Each row comes from the steps of one walk. Every step used is in the known rows, and no mark comes twice. Write the walk behind each row, first mark first.
Known rows
leka > limad > sege > vopin > pirum > rumido > dizo: [ 5.469  1.192 -1.714  0.605  1.035  0.938 -0.181 -0.967 -0.071  2.696
 -0.494 -3.800 -1.896  1.253 -0.254 -2.456  0.537 -0.623  0.248  2.374
 -0.505  0.383 -1.347  0.905]
pirum > rumido > dizo: [ 0.286  0.010  2.731 -1.894 -0.912 -0.053 -0.118 -1.248  1.905 -1.862
  0.447 -3.358 -3.960  2.031 -1.048 -0.387 -1.604 -0.408 -1.368 -0.780
 -0.754  3.812  0.002  3.246]
sege > vopin: [-3.579  1.568  0.400  0.697  1.367  1.921 -0.494 -1.700  2.811  0.111
 -1.894 -0.764 -2.379 -0.721 -2.162 -2.800 -0.455  0.004  1.152  2.134
 -2.708  0.815 -1.356 -0.852]
rumido > dizo > melo > vopin > sege: [-0.469 -1.274 -3.347 -1.786 -1.788  0.781 -4.397  1.008  0.495  1.521
  0.219 -3.914 -3.674 -2.599 -1.126 -1.049  0.505  1.606 -2.821  0.035
 -0.794 -0.814  0.239 -0.479]
rumido > dizo: [-0.130  0.143  2.191 -1.064 -0.210  2.171 -0.414 -0.746  3.215 -1.551
  0.125 -2.325 -1.237  0.861 -2.165 -0.718 -1.375  0.883  1.148 -0.241
 -2.192  3.057  0.386  1.992]
dizo > leka > limad: [-1.522  0.752  1.244 -1.269  2.056  1.309  1.966 -2.659 -0.297 -2.000
 -3.012 -2.991  1.297 -1.476 -1.454 -0.648  2.660  0.488 -1.819  2.451
 -0.327  1.558 -0.824  2.151]
melo > vopin > pirum > rumido > dizo > leka: [ 1.601 -1.596 -1.353  0.314 -3.002 -0.708 -1.827 -0.159 -1.795 -1.649
  0.745 -2.970 -4.731 -3.718 -2.359  1.735  2.202 -0.378 -3.933  1.212
  1.385  3.673  0.492 -0.458]
melo > dizo > leka > limad > sege > vopin > pirum: [ 3.711  0.944 -2.655  1.629  0.581  1.742  0.662 -0.547 -1.323  2.799
 -1.045 -2.220  2.739 -3.771 -1.774  0.227  4.717 -1.208 -1.372  3.776
 -1.477 -0.500 -1.988 -1.929]
vopin > pirum > rumido > dizo > leka: [ 2.788 -0.613  2.010 -0.323 -2.605 -0.042 -0.625 -0.916 -0.423 -1.607
  0.544 -4.150 -3.072 -1.169 -2.045  2.007  1.964 -1.297 -2.859  1.105
  1.821  5.494  0.203 -0.248]
leka > limad > sege > pirum > vopin > melo: [-1.677  2.035 -2.214  1.049  3.930  2.019 -1.164 -0.672 -0.617  2.474
 -3.934 -3.604  3.088 -1.197 -0.983 -3.133 -0.492 -2.814  0.045  1.219
 -2.999 -2.344 -5.037  0.129]
pirum > rumido > dizo > melo > vopin > sege: [-0.391 -1.698 -2.595 -2.438 -2.791 -1.320 -4.195  0.349 -0.437  1.554
  0.551 -5.143 -6.556 -1.579  0.198 -0.896  0.233  0.539 -5.129 -0.541
  0.241 -0.244 -0.306  1.155]
melo > vopin > sege > limad > leka: [-4.335  1.303 -0.092 -0.567  0.348  0.288 -0.123 -0.606 -0.451 -0.271
 -5.317 -4.091 -1.575 -3.063  1.371 -2.513  1.603 -0.775 -3.206  4.234
 -0.963  1.033 -3.997 -0.766]
rumido > dizo > leka > limad > sege > pirum: [ 4.422  0.628  0.667 -1.642  1.839  1.173  1.389 -0.589 -0.720  0.585
 -0.187 -3.769  5.927 -2.231 -3.073 -0.316  1.625  1.555 -0.955 -0.290
 -2.411  1.410 -0.525  2.093]
dizo > melo > vopin > sege > limad: [-4.726  0.346 -2.862 -1.301  1.593 -0.199 -2.952 -0.442  0.447  0.769
 -5.135 -6.564 -2.915 -3.230  1.044 -3.082 -0.592  0.018 -3.399  2.763
 -0.047 -2.155 -3.497 -0.008]
leka > limad: [-1.728  0.980  1.074 -0.882  3.491  1.438  1.408 -1.823  1.343 -2.111
 -3.635 -2.989  0.514  1.139 -0.405 -2.127 -0.294 -0.785  0.675  2.087
 -1.036  1.224 -1.054  3.147]
rumido > dizo > leka > limad: [ 1.590  0.364  1.453 -2.480  1.200  2.141  0.814 -2.506  0.098 -1.909
  0.899 -2.794  1.198 -0.604 -2.109  1.009  3.351  2.648 -1.459  1.139
 -0.666  1.496  0.438  2.403]
vopin > melo > dizo > rumido: [-2.862 -0.171  3.323  0.581 -1.461  3.395 -1.172  1.103 -0.888 -0.418
 -1.030 -2.341 -2.013  1.615 -1.278  0.763 -1.303 -5.226 -4.791 -1.037
 -0.220  0.715 -2.782  0.731]
leka > limad > sege: [-0.337  0.662 -0.130 -0.399  2.597  1.597  2.076 -1.379  1.370  1.006
 -5.678 -3.461  2.487  0.740 -0.252 -4.365 -1.534 -0.817  1.917  2.175
 -2.521  0.830 -1.594  3.582]
sege > pirum: [-2.225  0.699  1.881  0.115  1.981 -0.029  0.325  1.019  1.561 -2.487
 -2.502 -2.259  1.370 -1.136 -2.778 -0.825 -1.970 -2.120  0.207 -0.758
 -1.819  3.153 -1.927  0.400]
pirum > rumido > dizo > melo > vopin: [-1.693 -2.630 -1.613 -1.561 -2.059 -0.565 -3.836  0.152 -0.055 -0.567
  1.153 -2.199 -5.855 -0.807 -0.752  0.408 -0.922 -0.015 -3.985 -1.027
  0.230  0.612  0.734  2.058]
pirum > rumido > dizo > leka > limad: [ 2.046  0.192  2.067 -2.680  0.197  0.172  1.314 -3.293 -0.906 -2.009
  0.841 -3.803 -1.597  0.448 -0.691  1.284  3.141  1.577 -4.060  0.478
  0.850  2.478  0.117  4.063]
leka > limad > sege > pirum > rumido: [ 1.181  0.650  1.057 -0.757  3.082 -2.229  2.116 -0.482 -0.804  0.295
 -4.448 -4.991  2.185  0.157  0.074 -2.795 -2.344 -2.721 -1.461 -0.339
 -1.411  1.841 -2.906  4.125]
sege > vopin > melo > dizo > leka: [-2.568  0.437  1.043  1.147 -1.189  2.960 -2.285 -0.312 -0.140  1.611
  1.066 -1.305 -1.467 -2.027 -2.752  2.600  3.623 -1.446 -3.501  0.531
 -1.329 -1.175 -2.716 -2.570]

Write each row's walk
[-1.501 -0.562 -1.860 -2.575 -0.047 -1.052 -3.558 -0.975 -0.436  0.591
 -1.176 -7.719 -5.603 -1.470  1.735 -1.426 -0.235  1.063 -5.702  0.581
  1.117 -1.142 -2.411  1.963] | pirum > rumido > dizo > melo > vopin > sege > limad
[-1.419  0.097 -1.061  0.932 -0.748  1.732 -1.849  0.110 -1.429  2.648
 -0.290 -2.858  3.570 -4.881 -3.216  1.087  1.858 -3.086 -3.338 -0.878
 -4.243 -0.394 -4.808 -2.476] | limad > sege > pirum > vopin > melo > dizo > leka
[-1.518 -0.500 -0.116 -2.565 -1.733 -1.435 -2.965 -0.380 -1.510  0.414
 -1.147 -4.904 -4.548 -1.370  2.347  0.069  2.509 -0.459 -7.658  2.068
  1.413  0.467 -2.550  0.486] | pirum > rumido > dizo > melo > vopin > sege > limad > leka
[-2.551 -2.540 -2.620  1.456 -1.350 -1.763 -3.387  1.797 -1.191 -0.832
 -3.529 -2.898 -6.242 -2.140 -0.357 -0.357 -0.705 -4.275 -3.781  1.848
  2.371  1.560 -0.623 -0.890] | dizo > melo > vopin > pirum > rumido
[ 2.497  0.053  0.230 -0.594  2.020 -0.280  1.872  0.286 -1.725  0.265
 -0.739 -3.110  6.755 -4.012 -2.099  1.010  2.391 -1.349 -2.399 -0.796
 -2.875  0.580 -2.210  2.015] | melo > dizo > leka > limad > sege > pirum
[-3.771  1.662 -1.003  0.055  2.049  0.863 -1.153 -1.243  1.697 -2.158
 -1.522 -1.736  0.576 -3.003 -2.350 -1.885 -1.145 -1.779 -0.033  0.321
 -3.665  1.670 -2.471 -0.790] | sege > pirum > vopin
[ 2.109  0.017  0.911 -2.321 -0.631 -1.939 -2.997  1.650  0.139  0.746
  1.296 -5.995 -2.555 -0.505 -0.770  0.203 -0.443 -1.346 -4.996 -2.196
  1.178  1.906 -1.231  0.492] | vopin > sege > pirum > rumido > dizo > melo
[ 3.189  0.264 -1.986 -2.422  0.779 -2.709 -0.589 -1.051 -4.111 -0.165
  2.065 -5.850 -1.414 -4.841 -0.869  1.120  4.103  2.240 -6.444 -0.675
  0.549 -0.198 -1.636  1.357] | melo > vopin > sege > pirum > rumido > dizo > leka > limad
[-2.976  2.275  1.358 -1.312  2.718  1.037  0.571 -1.922  2.718 -0.435
 -5.678 -8.052 -0.773 -0.465  0.610 -4.029 -1.410 -0.581 -0.632  2.852
 -0.965  1.197 -4.392  1.346] | vopin > sege > limad
[-1.248  1.686 -0.844  1.500  2.945  3.449 -0.643 -1.057  0.417  4.542
 -4.282 -2.879  0.277  1.845 -0.704 -4.286  0.062 -1.110  1.049  2.563
 -2.156 -3.254 -3.492  0.016] | leka > limad > sege > vopin > melo
[-0.747 -0.977  1.029 -1.536 -0.852  1.982 -2.792  0.497  2.525 -0.644
  0.507 -1.860 -1.562  1.011 -2.247  0.128 -0.704  0.333 -0.873 -0.543
 -0.436  1.842  1.058  1.028] | rumido > dizo > melo
[ 4.496  0.486  0.777 -1.573  2.781 -1.308  1.294 -0.322 -0.490  0.105
 -0.399 -4.955  1.994  1.314 -0.644 -1.055 -1.276 -0.675 -1.288 -1.776
 -1.692  1.874 -1.609  4.609] | leka > limad > sege > pirum > rumido > dizo
[-0.683  1.564  0.796 -0.501  1.079 -0.574  0.095  1.235  1.090 -0.052
 -2.851 -5.536  0.483 -2.305 -1.898 -2.495 -1.084 -1.696 -0.541 -0.261
 -1.078  2.240 -2.785 -0.872] | vopin > sege > pirum
[-1.850 -2.020 -2.586 -1.155 -1.308  1.626 -3.971  1.014  1.212 -0.346
  0.861 -0.992 -3.387 -1.690 -2.426  0.133 -0.226  1.024 -1.819 -0.412
 -1.270  0.150  1.479  0.604] | rumido > dizo > melo > vopin
[ 3.854  0.212 -1.518  1.232 -0.438 -0.354  0.835 -1.246 -2.547  2.749
 -0.800 -3.593 -0.115 -2.730  0.012  0.275  4.025 -2.417 -3.838  2.765
 -0.321  0.119 -2.255 -0.306] | melo > dizo > leka > limad > sege > vopin > pirum > rumido
[ 2.592  1.074  0.457 -0.345  0.145  2.231 -1.034 -2.617 -1.917  4.201
  0.473 -3.962 -1.282  0.990 -0.979 -0.548  2.704  1.027 -3.870  0.736
 -0.199 -1.732 -2.541  1.174] | pirum > rumido > dizo > leka > limad > sege > vopin > melo
[-4.550  1.524 -0.364  1.422  2.157  1.865 -2.646 -0.068  0.703 -0.339
 -1.781 -2.371 -0.715 -1.389 -2.660 -1.100 -0.952 -3.513 -0.928  0.070
 -2.409  0.023 -4.355 -2.111] | sege > pirum > vopin > melo
[ 2.386  1.465 -1.843  1.927  1.767  0.118  0.702 -1.250 -0.305  2.768
 -4.399 -3.771 -1.763  0.512  0.425 -3.762 -0.051 -2.598  0.078  3.723
  0.187  0.301 -2.783  0.531] | leka > limad > sege > vopin > pirum > rumido
[-3.469  2.365 -1.972 -0.880  0.075  1.764 -1.063 -2.746  2.176  0.805
 -3.017 -4.741 -2.707 -2.877 -0.183 -4.168  0.122 -0.594 -0.235  2.739
 -3.175  0.527 -3.205 -0.991] | pirum > vopin > sege
[ 3.768  0.426 -0.328  1.001 -2.892  0.786 -0.680 -1.182 -0.191  3.025
  0.391 -3.503 -2.169 -1.994 -2.347 -0.768  1.702  0.189 -1.526  1.740
 -0.660  2.752 -0.391 -1.977] | limad > sege > vopin > pirum > rumido > dizo > leka
[ 1.962  1.524 -2.568  2.374  2.700  2.192  0.510 -0.569  0.698  2.869
 -4.500 -2.382  0.853 -0.644 -1.353 -4.145  0.271 -1.182  2.847  4.480
 -1.494 -0.531 -2.283 -0.963] | leka > limad > sege > vopin > pirum
[-5.248 -1.998 -2.426  0.100 -0.444  0.641 -3.005  0.555  0.631 -0.529
 -3.193 -1.110 -3.314 -2.400 -1.711 -1.376 -0.991 -0.582 -2.026  0.866
 -1.172 -0.006  0.167  0.153] | dizo > melo > vopin
[ 4.419 -1.625 -3.339  0.013 -1.106 -0.299 -0.004 -0.739 -3.290  1.033
 -1.143 -4.478 -0.990 -3.035 -0.635 -0.454  2.418  0.369 -2.704  2.045
  0.700  1.422 -0.340  1.574] | melo > vopin > pirum > rumido > dizo > leka > limad > sege
[-0.656  1.958 -2.987  0.101  4.220  0.725  0.798 -1.912  0.491  0.486
 -3.546 -2.917  3.712 -2.681 -0.837 -3.876 -0.939 -0.926  0.936  1.322
 -4.605 -0.525 -3.191  1.151] | leka > limad > sege > pirum > vopin
[-0.019  0.690  0.318 -0.817  1.203  1.530  2.649 -2.433 -0.143  0.941
 -5.172 -3.940  3.426 -1.595 -1.325 -2.639  0.927  0.508 -0.512  2.636
 -2.029  0.959 -1.021  2.662] | dizo > leka > limad > sege
[-2.421 -0.844  2.492  0.238 -1.480  2.391 -1.215  0.318 -0.720  0.049
 -0.672 -2.879 -0.287 -1.286 -2.536  3.102  2.399 -3.223 -3.700  0.119
 -0.544  1.343 -2.650 -0.749] | vopin > melo > dizo > leka
[ 1.603  0.035 -1.635 -1.501 -0.480 -2.313 -2.143  0.807 -1.013 -0.059
  1.484 -5.345 -3.731 -2.970 -1.147 -0.674 -0.531 -0.169 -3.698 -2.047
 -0.963  1.660 -1.913  0.557] | melo > vopin > sege > pirum > rumido > dizo
